Known rows, with every way that one mark hangs from another
j_876(j_447 j_499 j_550 j_592): [ 0.491  1.653 -2.193 -0.724 -1.456 -0.110  0.797 -0.858 -2.806 -1.447
  0.060  1.612  0.587 -1.209 -0.689 -0.993 -0.632  0.253 -0.037]
j_550(j_876(j_499(j_976(j_592)))): [-1.088 -0.889  2.805  1.385 -0.561  0.499  0.158  0.911  1.352 -0.538
 -0.644  1.247  1.917  0.317 -0.562 -0.637 -0.805  2.288 -4.937]
j_976(j_592(j_876)): [-0.746 -0.553  1.874  3.470 -1.256  1.777 -0.294  0.000  0.880 -1.194
 -1.620  1.502  3.446  0.786 -0.646 -1.216 -1.411 -2.280 -5.383]
j_550(j_876(j_447 j_499 j_592(j_976))): [-0.982 -0.564  1.425  1.123 -0.898  0.535 -0.033  0.784 -1.191 -0.856
  0.310  1.768  1.041  0.194  0.420 -0.602 -0.022  1.514 -2.363]
j_550(j_876(j_447 j_499 j_592)): [-1.142 -0.276  1.298 -0.115 -0.793 -0.193  0.258  0.586 -1.137 -0.612
  0.198  1.433  1.227  0.424 -0.204 -0.977 -0.452  2.181 -2.600]
j_550(j_876(j_592(j_976))): [-1.749 -0.600  3.423  2.019 -1.135  1.342 -0.542  0.544 -0.119 -1.725
 -1.399  1.544  2.704  0.347 -0.336 -0.851 -1.011 -2.843 -2.486]
j_812(j_447(j_876) j_592(j_976)): [ 1.374  0.352  1.418 -0.165 -1.627  2.739 -0.778  0.804  0.959 -0.758
  1.018  1.890  0.218  0.799  3.518 -1.402 -1.272 -4.292 -2.029]
j_550(j_876(j_499 j_592)): [-1.871 -0.528  2.092  1.055 -0.782  0.217  0.430  0.606 -0.621 -1.644
 -0.436  1.238  2.363  0.354 -0.983 -1.034 -1.290  1.098 -3.619]
j_499(j_876(j_447(j_812) j_550 j_592)): [ 0.756  1.567 -0.149 -2.578 -1.949  0.944 -0.376 -0.348 -1.289  0.574
 -2.161  1.612  1.215 -0.218 -1.090 -0.860 -0.835 -1.411  0.284]
j_976(j_499(j_876) j_592): [-0.572 -1.160  0.346  0.442 -0.795  1.299  0.839  0.283  1.324 -0.589
 -2.165  1.402  2.957 -0.206 -0.560 -1.399 -1.647  0.672 -6.387]
j_976(j_592): [-0.951  0.016  1.711  1.894 -1.190  1.421  0.081  0.034  0.858 -1.094
 -2.297  1.357  3.154  0.207 -1.781 -1.702 -1.853 -2.053 -5.741]
j_976(j_499(j_876(j_447(j_812) j_550 j_592))): [ 0.614  0.190 -0.151 -2.516 -0.991  1.210  0.731 -0.207  0.227 -0.118
 -1.774  1.391  1.396 -0.447 -0.074 -0.989 -0.922  0.951 -1.657]
j_447(j_812 j_876(j_550 j_592(j_976(j_499)))): [ 0.361  1.703  0.455 -5.242 -1.916  1.636  0.017 -0.736 -1.779 -1.323
 -2.742  1.560  1.645 -0.188  0.957 -0.671 -0.407 -0.181  0.212]
j_499(j_876(j_447(j_812) j_550 j_592) j_976): [ 1.133  1.787 -0.213 -4.210 -2.080  1.278 -0.687 -0.487  0.556  1.859
 -2.787  1.504  0.411 -0.818 -0.617  0.116 -0.529  0.195 -0.837]
j_812(j_447(j_876(j_499 j_550)) j_592): [ 1.542  1.166  0.154 -1.425 -1.488  1.172  0.099  0.437  0.111 -1.175
  1.489  1.470  0.309  0.588  2.884 -1.726 -1.741 -3.027 -1.306]
j_592(j_876(j_447(j_812) j_499 j_550) j_976): [ 1.905 -0.339  1.007  3.707 -1.201  2.859 -0.617  0.139 -0.486 -0.961
  0.518  2.328  0.558  0.183  2.262  0.398  1.250  0.142  0.142]
j_499(j_976): [ 0.296  0.141  2.712 -0.214 -0.958  2.568 -0.546 -0.124  3.758  1.000
 -2.196  1.096  1.019 -0.394 -2.130 -0.609 -1.261  0.784 -4.945]
j_499(j_876(j_447(j_812) j_550) j_976(j_592)): [ 1.436  1.364  0.153 -2.944 -1.900  1.121 -0.685 -0.128  1.198  2.051
 -2.937  1.624  0.848 -0.574 -0.183 -0.003 -0.307  0.160 -2.281]
j_876(j_447(j_812(j_592)) j_550): [ 1.760  2.567  0.882 -2.641 -1.560  0.654  0.097 -0.038 -0.718 -0.438
 -1.097  1.577  1.015  0.092  1.249 -1.244 -0.487 -3.113  1.099]
j_876(j_499 j_550 j_592): [-0.524  1.302 -1.063  0.805 -1.446  0.449  1.049 -0.844 -2.116 -2.992
 -0.829  1.327  2.209 -1.328 -1.722 -1.081 -1.768 -1.284 -1.499]
j_592(j_876(j_550)): [ 0.733 -0.165  2.657  4.058 -1.211  2.364 -0.807 -0.489  1.157 -1.310
 -0.750  1.466  2.479  0.482 -0.541 -0.768 -0.886 -3.779 -0.812]

Rows
[-0.016  1.172  0.466 -2.222 -1.943  1.179 -0.622 -1.042 -1.060 -0.904
 -1.662  1.346  1.619 -0.549 -1.490 -1.409 -1.316 -2.380 -0.569] -> j_447(j_876(j_550 j_592))
[ 0.266 -0.055  0.299  0.143 -1.742  2.156 -0.903  0.163 -0.138  1.197
 -1.273  1.933  0.694 -0.261 -1.466 -0.795 -0.601 -0.464 -2.291] -> j_499(j_876(j_447 j_592(j_976)))
[ 0.803  1.803 -2.192 -1.905 -1.542  0.111  0.569 -0.965 -1.523 -0.556
 -0.405  1.531  0.043 -1.638 -0.346 -0.317 -0.408  1.297 -0.843] -> j_876(j_447 j_499(j_976) j_550 j_592)
[ 1.221 -0.211  0.664 -1.339 -0.931  1.856 -0.398 -0.251  1.317  0.621
 -0.208  1.296 -0.348  0.680  0.243 -1.160 -0.978  2.262 -2.808] -> j_812(j_447(j_876(j_499(j_976(j_592)))))
[ 0.065 -0.181  1.271 -0.254 -1.574  2.004 -0.753  0.223  2.942  1.847
 -2.783  1.408  1.648 -0.464 -1.940 -0.366 -1.330  0.588 -6.183] -> j_499(j_876 j_976(j_592))
[ 0.727  0.316  1.060  1.297 -1.455  2.194  0.141  1.113  1.017 -1.313
  0.230  1.964  1.713 -0.466  2.300 -1.167 -1.161 -4.564 -3.339] -> j_812(j_592(j_976(j_499(j_876(j_447 j_550)))))
[ 1.087  1.838  1.102 -4.775 -1.889  1.637  0.138  0.288 -0.603 -1.218
 -1.442  1.658  1.580  0.169  2.766 -0.938 -0.562 -1.647 -0.786] -> j_447(j_812(j_592(j_976(j_499))) j_876(j_550))
[-0.060  0.758  0.577  0.393 -1.898  1.456 -0.462 -0.418 -0.402 -0.537
 -2.207  1.463  2.262 -0.674 -2.430 -1.100 -1.814 -3.631 -1.105] -> j_499(j_876(j_550 j_592))
[ 1.802  0.446  0.702 -0.492 -1.487  2.407 -0.293  0.502  0.631 -1.635
  0.947  1.882  0.387  0.229  4.548 -1.275 -1.130 -5.104 -0.699] -> j_812(j_447(j_876(j_550)) j_592(j_976(j_499)))
[ 1.398  0.868  1.076 -3.792 -1.588  1.876 -0.714  0.617  2.660  3.194
 -1.741  1.489 -0.137  0.024 -0.221 -0.164 -0.406  2.550 -3.814] -> j_499(j_876(j_447(j_812(j_592))) j_976)
[ 0.479 -1.603  2.038  2.827 -0.769  3.593 -0.296  0.533  2.139 -0.421
 -1.254  1.906  1.291 -0.578 -0.353 -0.624 -0.449 -0.345 -3.722] -> j_592(j_976(j_499(j_876)))
[ 0.120  1.558 -1.534 -4.968 -1.251  0.544  0.998 -0.185 -0.918  0.751
 -0.926  1.380 -0.184 -0.287 -0.096 -0.241 -0.259  6.766 -3.864] -> j_876(j_447(j_812) j_499(j_976) j_592)
[ 0.503  1.182  1.964 -0.315 -1.472  2.186  0.437  0.834  0.102 -1.808
 -0.835  1.687  2.365  0.819  2.278 -0.616 -0.874 -1.590 -2.705] -> j_447(j_812(j_592(j_876(j_499 j_550) j_976)))
[ 0.833 -1.475  1.644  2.352 -0.778  3.397 -0.385  0.546  1.873  0.066
 -0.936  1.996  0.755 -0.553 -0.013 -0.584 -0.058  0.227 -3.248] -> j_592(j_976(j_499(j_876(j_447))))
[ 0.340  1.719 -0.453 -4.646 -1.891  1.229  0.357 -0.539 -2.515 -1.359
 -1.760  1.615  1.160 -0.308  0.490 -0.502 -0.262  2.284 -0.490] -> j_447(j_812 j_876(j_499 j_550 j_592(j_976)))
[ 0.913  0.400  0.385 -0.956 -1.268  1.154 -0.150 -0.462 -0.162 -0.360
 -0.236  1.383  0.607 -0.558 -1.555 -1.247 -0.678  1.617 -1.566] -> j_447(j_876(j_499 j_550))
[-0.333 -0.898  0.615 -0.617 -0.748  1.840  0.679  0.042  1.427 -0.312
 -1.677  1.238  1.950 -0.371 -1.269 -1.246 -1.615  1.314 -4.398] -> j_976(j_499(j_876(j_592)))
[-0.187 -0.235  2.467 -0.880 -0.433  0.132  0.292  1.085 -0.079  0.243
 -0.021  1.391  0.819  1.069  0.256 -0.847  0.105  4.064 -2.316] -> j_550(j_876(j_447(j_812) j_499))
